Known rows, with every way that one mark hangs from another
Z_671{Z_877{Z_239{Z_17 Z_27 Z_849}}}: [ 10.3   0.5  -9.5   4.0  -9.9  -4.8 -25.4  -4.6 -28.5 -22.9  -2.8  -9.7
  44.9 -31.2 -15.7  -0.1  13.0   2.9  -4.2  23.9 -20.7 -35.6 -36.5 -11.9]
Z_27{Z_239{Z_17 Z_849}}: [-18.3   5.6 -38.1  46.6 -20.2  -9.1 -25.4 -11.0 -27.0 -33.1  -1.9  20.5
  29.0 -41.7 -21.9  16.9  -5.3   3.0  -6.4 -11.8 -39.7 -37.9 -34.8 -26.3]
Z_877{Z_239{Z_849} Z_671 Z_887}: [  2.3 -27.7 -22.8 -11.0 -50.3 -13.5  -6.6  12.7 -29.2 -20.5   9.2 -39.6
  54.2 -14.9 -16.0  -5.9   1.4  -3.8 -14.4  33.0  -6.3   4.1 -16.1   6.2]
Z_10{Z_239{Z_877}}: [  5.6   0.9   6.0   3.2   9.1 -10.2  34.1  12.5  24.9  -1.5   8.0   5.0
 -20.4  23.6  -0.3  14.6 -23.3 -11.1  17.2 -11.9  -3.4  -2.8  33.2  11.4]
Z_671{Z_877{Z_239{Z_17 Z_27}}}: [  7.1  -2.3   2.5  -2.1   1.1   2.3 -21.2   9.1 -18.5 -13.8   0.1  -6.8
  37.2 -24.0 -11.4  -0.5  22.2   8.1  -6.1  23.5 -12.5 -26.9 -22.7  -5.5]
Z_17{Z_239{Z_27 Z_877{Z_671 Z_887}}}: [  7.4 -50.4  -1.2   7.9 -31.6  29.5  -4.2  18.2 -33.5 -27.6  32.1  18.2
  26.0   5.8 -30.2  14.7  -8.0  -6.9   6.4  22.4 -12.6 -17.2  13.1  28.4]
Z_17{Z_239{Z_27 Z_849 Z_877{Z_887}}}: [ 11.5 -25.2  -3.7  15.0 -35.9  21.9  -8.6   0.9 -33.8 -43.8  18.8  14.3
  15.1  -7.1 -31.6  22.5 -13.9 -13.0  14.9  16.3 -30.8 -36.1  -8.8  13.1]
Z_671{Z_877{Z_239}}: [ 15.0 -11.3  -1.9 -12.8  -7.7  -8.8  -1.9  15.3  -6.0   1.1   2.5 -13.3
  22.6   1.9  -4.5  -7.6  16.0  -9.8  -6.6  10.0  -5.4  11.1 -13.5  -3.5]
Z_239{Z_877}: [ -8.0  -5.9   6.0   0.4  13.5   1.1  17.8   6.5  24.8  15.6  -1.1  22.6
 -25.4  20.3   3.6  -4.2  -9.5  -4.6  11.0 -18.2   6.9   4.6  12.5   6.0]
Z_239{Z_17 Z_27 Z_849}: [ -8.2  19.1 -12.9  25.9  -4.3   6.3 -36.0 -29.8 -35.5 -39.2  -7.6   6.1
  34.2 -51.1 -17.8  12.4  -5.7  20.1   2.9  22.0 -24.7 -73.7 -36.9 -13.3]
Z_239{Z_27}: [  9.9  -8.0  18.5  -5.9  -1.6  23.0 -14.6  -3.6 -13.8  -9.1  -5.2  11.6
   3.4 -25.2  -9.4   5.2  10.7   7.2  -5.9  23.8   1.0 -31.4  -5.8   7.3]
Z_27{Z_239{Z_17 Z_849 Z_877}}: [-23.7   0.9 -34.0  47.6  -9.4  -8.1 -10.7  -5.1  -7.3 -20.6  -3.0  38.7
   8.4 -25.3 -18.9  14.4 -11.8  -0.5   2.8 -26.4 -34.1 -33.8 -24.2 -21.7]
Z_887{Z_877{Z_671}}: [-13.9 -48.1 -27.0  -5.5 -46.3   7.3  -9.4  13.1 -19.1 -21.7  14.2  -8.6
  40.7   0.6  -2.7 -17.5 -15.4 -10.4   3.7  -0.1  20.5   2.0   6.4  25.1]
Z_887{Z_877{Z_239 Z_671}}: [-17.1 -30.4  -3.8 -17.4 -46.7   4.1  -4.7  12.3  -4.4  -7.4   3.5 -24.4
  36.9   2.4  -1.3 -11.3   0.5   0.5   2.8  11.4  27.3  -1.6   3.3  25.9]
Z_239{Z_849 Z_877}: [ -3.6  -1.1 -14.0  10.7  -4.8 -10.4  10.9 -13.8   9.6   0.5  -5.9  18.3
 -14.5  10.0  -2.8  -1.8 -24.5 -13.7  13.8 -18.2  -7.5  -9.3  -9.2  -3.5]
Z_239{Z_17 Z_849 Z_877}: [-25.7  21.3 -25.6  31.9  11.0 -17.0  -3.4 -18.8   2.8 -13.9  -3.8  17.0
   4.2  -4.9  -4.6   3.0 -25.6   7.9  19.6 -20.5 -18.5 -36.9 -18.1 -14.1]
Z_671{Z_877}: [ 18.3 -28.7 -25.8  -0.3  -7.0  -6.4  -6.7  15.5 -19.9 -12.8  12.4   2.5
  27.1  -0.3  -4.8 -13.2  -0.5 -20.2  -5.4  -2.0 -12.3  14.2 -10.1  -4.7]
Z_671{Z_877{Z_239{Z_17} Z_887}}: [  4.2 -12.9 -22.0  -3.0 -12.3 -13.1 -15.1  33.9 -23.1 -33.0  13.3 -26.4
  50.3 -20.8 -10.5  -7.2  17.6  -3.3  -7.2  15.0 -24.5  -0.6 -19.8  -9.6]
Z_17{Z_239}: [  4.0  -5.7   2.8  14.3 -19.1  11.4  -3.3  -3.3 -20.3 -15.9  19.9   0.8
  11.3  16.4 -18.3  22.4  -4.8  -2.9  11.4   7.1 -16.3  -8.2   4.0   9.7]
Z_17{Z_239{Z_849 Z_877{Z_671}}}: [  1.0 -28.1 -21.9  24.0 -33.3   1.7   4.7 -12.2 -23.9 -11.9  24.8  14.9
  20.3  28.2 -24.1  14.4 -29.1 -14.2  16.6  -1.7 -15.1  -7.7   1.1  14.0]

Rows
[-10.5 -20.0  -1.4  -6.4 -23.3   8.2 -24.1  21.8 -32.9 -27.3  11.6 -27.2
  63.0 -38.9 -19.6   1.2  20.7  27.0 -15.9  49.9  -4.4 -31.0  -9.9  12.2] -> Z_877{Z_239{Z_17 Z_27} Z_671 Z_887}
[-10.1  36.7  19.2   5.5  -3.8   2.1 -23.4 -24.5 -10.4 -13.3 -19.6 -15.3
  22.1 -38.4 -12.6  16.3  15.6  29.0   0.9  32.7 -11.6 -62.3 -33.2  -8.5] -> Z_877{Z_239{Z_17 Z_27 Z_849}}
[-22.6   5.9 -38.1  27.5  -4.2 -16.6  -6.8   2.9 -10.3 -39.7   6.1   4.2
  19.3 -18.0  -9.6   0.4 -23.1   1.2  15.3 -14.2 -30.4 -31.4 -18.9 -13.3] -> Z_239{Z_17 Z_849 Z_877{Z_887}}
[-26.7   1.4 -18.0  16.8  14.1  -5.9  -0.1  23.6   5.2 -24.6  11.0   8.8
   7.9  -7.9  -3.1  -1.7  -7.2  10.0  12.1 -14.2 -16.7 -17.1   2.2  -2.9] -> Z_239{Z_17 Z_877{Z_887}}
[-21.9   7.7   4.7  -2.2 -37.1  10.4 -26.2  -8.0 -12.7 -36.6 -13.3 -19.6
  33.4 -35.4  -8.1   3.7   4.1  13.7  13.0  17.7   2.1 -58.4 -25.6   7.6] -> Z_887{Z_877{Z_239{Z_17 Z_27 Z_849}}}
[  3.1 -19.1 -18.8  19.6 -35.2   3.3   3.1   3.6 -22.6 -36.1  22.8   4.6
  11.9  13.0 -24.5  18.3 -21.8 -18.9  19.7  -3.1 -31.4 -10.8  -3.6   7.5] -> Z_17{Z_239{Z_849 Z_877{Z_887}}}
[-31.0 -15.9 -11.1  -3.9 -37.4   0.1 -14.1   9.2  -8.8 -16.8   4.9 -24.3
  48.7  -7.1  -2.9  -9.0  -0.3  14.4   6.7  10.5  19.1 -19.5  -2.2  19.7] -> Z_887{Z_877{Z_239{Z_17} Z_671}}
[  1.2  -7.1  -8.3  23.0 -22.9   3.1   5.4 -14.0 -12.5 -15.7  15.4  15.6
  -0.8  23.1 -20.7  21.3 -23.3 -13.4  22.8  -7.8 -21.7 -15.7  -3.3   6.5] -> Z_17{Z_239{Z_849 Z_877}}
[  6.3  -9.7   4.0   5.3  -5.7  13.3  -2.8 -17.7  -4.2  -8.4 -10.8  29.4
 -10.4 -16.0 -12.0   2.6 -14.1  -6.1   8.6   5.6  -6.5 -40.6 -14.8   3.8] -> Z_239{Z_27 Z_849 Z_877}
[  9.1 -13.2   6.2  18.2 -24.6  21.9  -6.4 -16.7 -23.2 -22.9  10.9  24.8
   2.6   3.1 -28.4  25.4 -15.6  -7.8  18.4  11.1 -21.2 -40.5  -8.1  12.1] -> Z_17{Z_239{Z_27 Z_849 Z_877}}
[-22.6 -20.7 -54.4  28.9 -16.7 -18.7  -7.9   4.8 -24.3 -34.9  18.3   3.9
  44.6 -12.1 -14.1  -8.3 -29.8   0.9   6.8  -6.0 -21.9 -21.6 -13.3  -3.0] -> Z_239{Z_17 Z_849 Z_877{Z_671 Z_887}}
[-18.7 -12.9 -16.1  -2.5 -22.6  -9.9 -12.7  24.4 -22.1 -20.1  15.6 -36.6
  60.9 -18.3 -12.1  -3.2  12.7  20.6 -12.0  30.7  -4.6  -6.4  -5.5   7.3] -> Z_877{Z_239{Z_17} Z_671 Z_887}
[  5.9 -16.7  22.3  10.1  -9.6  30.6  -0.8  -0.7 -11.2 -10.7  15.0  28.6
  -6.7  12.0 -22.9  23.7  -3.0  -0.1  17.1  10.8  -9.9 -29.7   9.3  19.8] -> Z_17{Z_239{Z_27 Z_877}}
[  0.1 -44.1 -16.4  12.1 -30.4  10.5   7.1  21.3 -22.5 -20.2  36.6   8.7
  22.4  26.3 -23.2  10.5 -15.3 -12.3  10.3   4.0 -13.3   7.7  18.3  23.2] -> Z_17{Z_239{Z_877{Z_671 Z_887}}}
[-22.1   6.4  -0.3   3.4  -4.4 -10.6  -8.8  -2.4  -5.5  11.4   3.4 -20.8
  41.5  -1.7  -6.0   1.0   9.8  29.8  -7.0  23.7  10.0 -14.6  -4.4   5.9] -> Z_877{Z_239{Z_17} Z_671}
[ 15.4  -8.3   1.4  18.0 -35.0  20.9 -20.3 -22.5 -43.3 -35.0  11.6   6.9
  23.4 -12.9 -30.6  28.5  -8.1  -4.1  10.2  26.0 -27.2 -44.5 -17.6   7.0] -> Z_17{Z_239{Z_27 Z_849}}
[-18.3  43.3   4.0   9.6  -2.5 -16.9 -11.9 -20.4   0.4  -6.0 -15.6 -24.4
  19.6 -18.1  -5.6  12.6   7.2  23.5   5.8  13.9 -12.4 -37.2 -29.1 -14.5] -> Z_877{Z_239{Z_17 Z_849}}
[ -4.8 -50.3 -47.8  27.7 -43.3  -4.7  -3.3  17.3 -24.2 -25.4  13.5  29.0
  26.2 -19.5 -24.4   0.7 -15.1 -24.1 -12.5 -13.5 -27.1   1.1 -14.3  -5.1] -> Z_27{Z_239{Z_849 Z_877{Z_671 Z_887}}}
[-10.7 -35.6   8.1 -21.2 -47.9  19.9 -13.5  10.3 -13.0 -13.0   0.6 -17.1
  38.8 -13.5  -7.6  -8.3   6.7   5.0  -1.2  26.9  27.2 -21.5   0.2  30.5] -> Z_887{Z_877{Z_239{Z_27} Z_671}}
[ 24.5 -13.4  -3.2 -10.0 -20.5  -0.2 -15.9  -0.1 -23.6 -13.5  -4.6  -8.8
  33.1 -21.6 -14.5  -2.9  13.6 -10.8  -7.8  25.5 -14.2 -18.0 -30.9  -5.3] -> Z_671{Z_877{Z_239{Z_27 Z_849}}}
[ 13.5  -5.7  21.3  -1.8   7.9   8.7  22.1   9.5  14.2  -8.8   3.2  14.6
 -17.9   3.1  -7.5  18.7 -14.6  -4.7  13.3   6.9  -2.8 -27.2  28.1  17.0] -> Z_10{Z_239{Z_27 Z_877}}
[ 10.4 -17.9  -9.8  -6.8 -13.5   2.4 -24.6  31.6 -31.7 -39.0  10.2 -19.0
  52.4 -37.9 -16.6  -4.5  24.3   1.7 -10.6  30.1 -24.1 -20.4 -23.7  -4.6] -> Z_671{Z_877{Z_239{Z_17 Z_27} Z_887}}
[ -4.9 -47.4 -22.9  -2.6 -13.6  -1.1  13.4  30.0  -3.0  -5.6  20.6   9.9
  14.5  13.0  -5.7 -15.6 -13.9 -12.5  -1.5  -3.9   3.7  20.6  16.9  17.0] -> Z_239{Z_877{Z_671 Z_887}}
[ 18.1 -26.7 -14.1 -17.1 -22.3  -8.8  -5.6  37.1 -19.1 -24.1  11.7 -25.7
  38.7 -11.8  -9.0 -11.1  18.9 -16.2 -11.0  16.3 -16.5  17.1 -14.4  -3.0] -> Z_671{Z_877{Z_239 Z_887}}
[ -7.1 -37.7 -37.5  31.4 -31.9  -4.7  -0.2   0.4 -13.4  -4.7   4.9  39.1
  14.0  -9.0 -21.5   3.8 -17.1 -18.2  -9.1 -18.8 -17.6  -3.9 -13.1  -5.5] -> Z_27{Z_239{Z_849 Z_877{Z_671}}}
[-28.7  13.4  -6.9   1.6 -36.0  -5.2 -17.2  -5.7  -4.5 -31.2 -10.2 -27.3
  30.9 -19.5  -2.1   1.0  -2.3   9.7  16.4   2.3   2.0 -38.0 -21.4   2.9] -> Z_887{Z_877{Z_239{Z_17 Z_849}}}
[-15.5  13.1  -7.5  26.2   9.4   7.1 -18.1 -22.9 -10.5 -23.0  -8.5  28.1
   7.6 -30.6 -13.9   8.3 -14.8  15.0  14.4   3.3 -17.7 -68.4 -23.9  -6.7] -> Z_239{Z_17 Z_27 Z_849 Z_877}
[ -0.2 -16.1 -27.0   6.5 -19.2  -9.7   8.3   8.9  -3.9 -24.8   3.8   5.8
   1.1  -3.0  -7.2  -4.9 -21.5 -20.3   8.7 -12.7 -18.4  -3.2  -9.7  -3.0] -> Z_239{Z_849 Z_877{Z_887}}
[ -7.9 -32.8  -4.8 -14.0 -59.1  12.8 -18.9  -3.2 -23.2 -22.5  -3.0 -19.6
  46.4 -20.4 -11.6  -7.5  -2.0  -0.3   1.4  27.2  18.1 -30.8 -14.1  24.1] -> Z_887{Z_877{Z_239{Z_27 Z_849} Z_671}}
[-12.7  -2.3 -18.8  21.8  -5.4   6.6 -21.1  -1.3 -23.7 -49.1   1.0  15.9
  23.2 -44.0 -18.4   5.3 -12.5   8.8   9.9   9.3 -28.9 -62.2 -23.8  -5.6] -> Z_239{Z_17 Z_27 Z_849 Z_877{Z_887}}
[ -2.2 -31.3  -5.8  15.8 -18.9  10.6  10.2   3.7 -12.6   0.0  28.9  18.8
  11.1  36.8 -19.3  12.8 -18.3  -7.1  14.0  -1.3  -4.1   3.2  18.2  22.4] -> Z_17{Z_239{Z_877{Z_671}}}
[-10.0  14.1  19.7  -9.0  -7.7  10.9 -22.3  19.9 -14.6 -33.0  -3.7 -27.0
  31.4 -46.1 -13.4  11.2  29.8  27.9  -6.5  39.9 -14.4 -43.3 -17.2   0.6] -> Z_877{Z_239{Z_17 Z_27} Z_887}
[  7.0  18.2  28.3 -10.7 -16.1   7.4 -12.0 -19.6  -4.7  -1.9 -21.2 -14.1
   7.4 -26.1 -11.2  12.5  16.4  12.4  -3.1  34.3  -2.3 -40.3 -26.1  -0.1] -> Z_877{Z_239{Z_27 Z_849}}
